Every row comes from one small tree of marks. Brackets hold a mark, then the marks that hang from it, in alphabetical order. Every link used is in the known rows. Which tree was each row made from?
Known rows
{V {K D}}: [ -4 -21   0 -11 -18 -11   5   8 -24   7  16  21   1   1   1  -1  31  10
  25 -14  -5  -3]
{D {V A K}}: [  0  10  -2 -24  -8  14   7  -8 -19  -4  11  11 -15 -15   0  28  21  38
  30   2 -12  14]
{N U}: [  2  -1  -7  -6  -5  -6  -2  -6   7   4  13  -9  -7  -7  27   9  22  19
 -13  -9  -2   7]
{N {U {A T V}}}: [-15  15  -6 -12   5  13  40 -11   0 -20  12 -22 -79  -6  27  35   0  -9
  38   1  24  18]
{N {U A}}: [ -1  -4 -11 -12  -3   0   4  -8   7  -9  19 -21 -24  -6  21  28  24  15
  21  15   5   5]
{K {D T V}}: [ -7  -7  12  -2 -13  29  17  -3 -14 -32  -5  28 -41  -3   3   8  29 -18
  17  -9  21  -3]
{A {T {D K}} V}: [-24  25  17 -11   1  11  24   2 -12   6  -6 -13 -63   5   2  18  -7  -6
  20  -3   8  -3]
{T A D}: [-10  24  23 -15 -18   6  13   1  -9   5  12 -34  44  10  -8  11  11  30
 -15  12  -5   1]
{H V}: [ -1 -11   1 -10  -5  15  25  -4   2   6   9   6   7  13   6  13   2 -12
  -4   6  -1   1]
{A T}: [ -6  10  -2   3   6  -3  20  -5  -9   1  -6   6 -25  -5   5   4  -7 -12
  16 -10  13   4]
{N D}: [-14  -3  14  -1  -9 -10  15   4  -2  -7  15 -15   2  -5   7  12   0   8
   4  -5  -9   0]
{K {D V}}: [ -3  -6  16 -12 -19  15  20   4 -14 -25   4   7 -17  -1   6   6  26   2
  16 -12  12  -5]
{V A K}: [ -1   1  -5 -15  -8  -9  -4  -3 -15  17  20   6   2 -12  -5  12  19  34
  23   5 -16  11]
{N {D K T V}}: [-22   4  11   2   1  25   1  -2  -8 -25 -11   7 -52  -6  16  35  15 -11
  21   6   0 -10]
{T A}: [ -4  16  10  -4  -6   7   1   1  -6  -1   1 -23  35   8   3   5   5   9
 -10  12  -1   1]
{V {A {T D}} K}: [-15  18   5 -22 -16 -11  26  -8 -26  24  25   1 -14 -16 -13  23  16  41
  34  -5  -8  13]
{N {U V}}: [  5   3  -8 -15 -12 -13   7 -11   2  -5  15 -14 -12  11  34  15  29  16
   0   6  15  17]
{H {V A {K D}}}: [ -7 -26   8 -28 -31  -1  29   1 -24  20  41  15   8   3   0  17  46  19
  27   4 -12   3]
{U {A T} V}: [ -8  11  -7 -10   1  -4  34 -12 -14 -19   2 -10 -49  12   4  29   1 -16
  62  30  38  10]
{K D}: [ -4 -15  12  -3 -18  -7   9   8 -10  -2  12   2  -2   3   0  -9  24  -4
   7  -8   6  -9]
{A {T {D K V}}}: [-17  25  11 -16  -3  20  18  -3 -18  -2 -12  -2 -46  -3   6  28  12  10
  28  -1   8 -11]

Write each row's tree
[-10  20   6 -15  -2  19  15   3 -19  -3   4  -8   6  11   4  16  -3  12
   5   1  -6  18] : {T {A {V K}}}
[ -6  20   4 -12 -10 -15  28 -13 -15  -3  12 -13 -33   1   3  14   8   5
  37  18  25  17] : {U {V {A T}}}
[ -8  25   8 -14  -4  14  31 -12 -13 -15   2  -3 -42 -20   4  22   6  13
  31  -2  13  10] : {D {V {A T}}}
[ -8   6  -3   2  10  36 -16  -7  -7 -18 -26  23 -56  -1  10  22  16 -18
  16  11   8 -10] : {D K T V}
[-10   5   7 -14  -7   7  43 -12  -8  14  20  -2 -18  -2   2  22   6  -6
  19   7   5   8] : {H {V {A T}}}
[-13  19   1  -4   3  32  10  -5 -18 -11  -4  14 -18   9   2  18  -1  -9
   4   4   5  21] : {D {T {A {V K}}}}
[ -6  16  -8 -20  -9 -18  23 -13 -29   8  16   8 -31  -1   5  22  17  20
  54  11  14  23] : {U {V {A T} K}}
[-17  16   2  -6  10  19  41  -5  -7 -25  -2 -13 -75  -1   0  25 -22 -27
  48  10  26  11] : {U {A T V}}
[ -8 -21  -5   0 -12   3   1   1 -25   0   8  44 -24  -1  -2   2  33  -9
  23 -10   4   1] : {V {K {D T}}}
[-20  -8  -1 -11  -7 -12  -4   1   2  -4  23 -41 -36  -6  35  46  34  21
  34  22 -11 -11] : {N {D K} {U A}}
[-13  24   6 -13   2  13   7  -7 -16  -3  -8  -6 -57 -14  10  27  16  11
  40  11   6  -6] : {D K {V {A T}}}
[-12  -5   4 -15 -20 -19  24   1 -34  14  26  14 -26 -14   0   9  35  17
  48 -12   4   5] : {V {A T} {K D}}
[-10 -10   7 -15 -15   6  22  10 -23  -5  15  17 -31   4   3   1  16  -1
  24 -18   3   8] : {A {V {K D}}}
[-11  23   7  -2   4  41 -14  -6 -13 -18 -26   0 -20   6  12  27  19  -7
   7  23   8 -10] : {D K {T A} V}
[-26  11   1 -17  -2   7  28  -8 -10 -24  10 -29 -76 -15  46  65  30  13
  57   9  10  -5] : {N {D K V} {U {A T}}}
[-14   5  17 -18 -20  12  23  11 -28  -7  16  -5   4  13   5   8  20   9
  12  -6   2  10] : {T {A {V {K D}}}}
[ -7  17  12 -35 -21  14  19  -8 -22   1  23   0  -4 -14 -11  32  27  59
  26   1 -17  12] : {T {D {V A K}}}
[-19  24  12   4   8  34  -9   0  -7 -11 -19 -12 -37  15   7  15   1 -24
   0  22   9  -2] : {D K {T {A V}}}
[ -7  15   8 -16  -4  17 -12  -3  -8  -4  -3 -12 -33  -9   6  23  25  22
  25  20  -7  -9] : {D K {V A}}
[-14  32  23 -23 -14  28   1   2 -15  -5  -6 -31  14  10   4  31  25  32
   2  21  -6 -13] : {T A {D K V}}
[ -1   3 -14  -6   5  32   5 -11 -18 -18 -12  47 -38  -8   3  26  13   0
  25  -9   6  12] : {D T {V K}}
[ -9   3  -9 -17   6  18  19  -1 -12 -15   8   2 -47   4  -3  29  -7  -1
  48  14   3  14] : {U {A {V K}}}
[  1   0 -12 -19 -10  -6  13 -14   1 -18  19 -25 -30  11  28  34  31  14
  34  32  22  15] : {N {U A V}}
[ -9  -1  -7 -22  -8   3  40 -11 -22  25  23  20 -17  -4   4  29  14   9
  34   1  -5  15] : {H {V {A T} K}}
[ -4   9  -6 -14  -3  26   4 -15 -19 -13   4  33 -38 -18  -5  29  24  20
  31   4  -3  16] : {D T {V A K}}
[ -3 -10  -4 -25 -13   6  20  -7 -14  24  29  12   9   1  -1  26  21  22
  17  11 -19  11] : {H {V A K}}
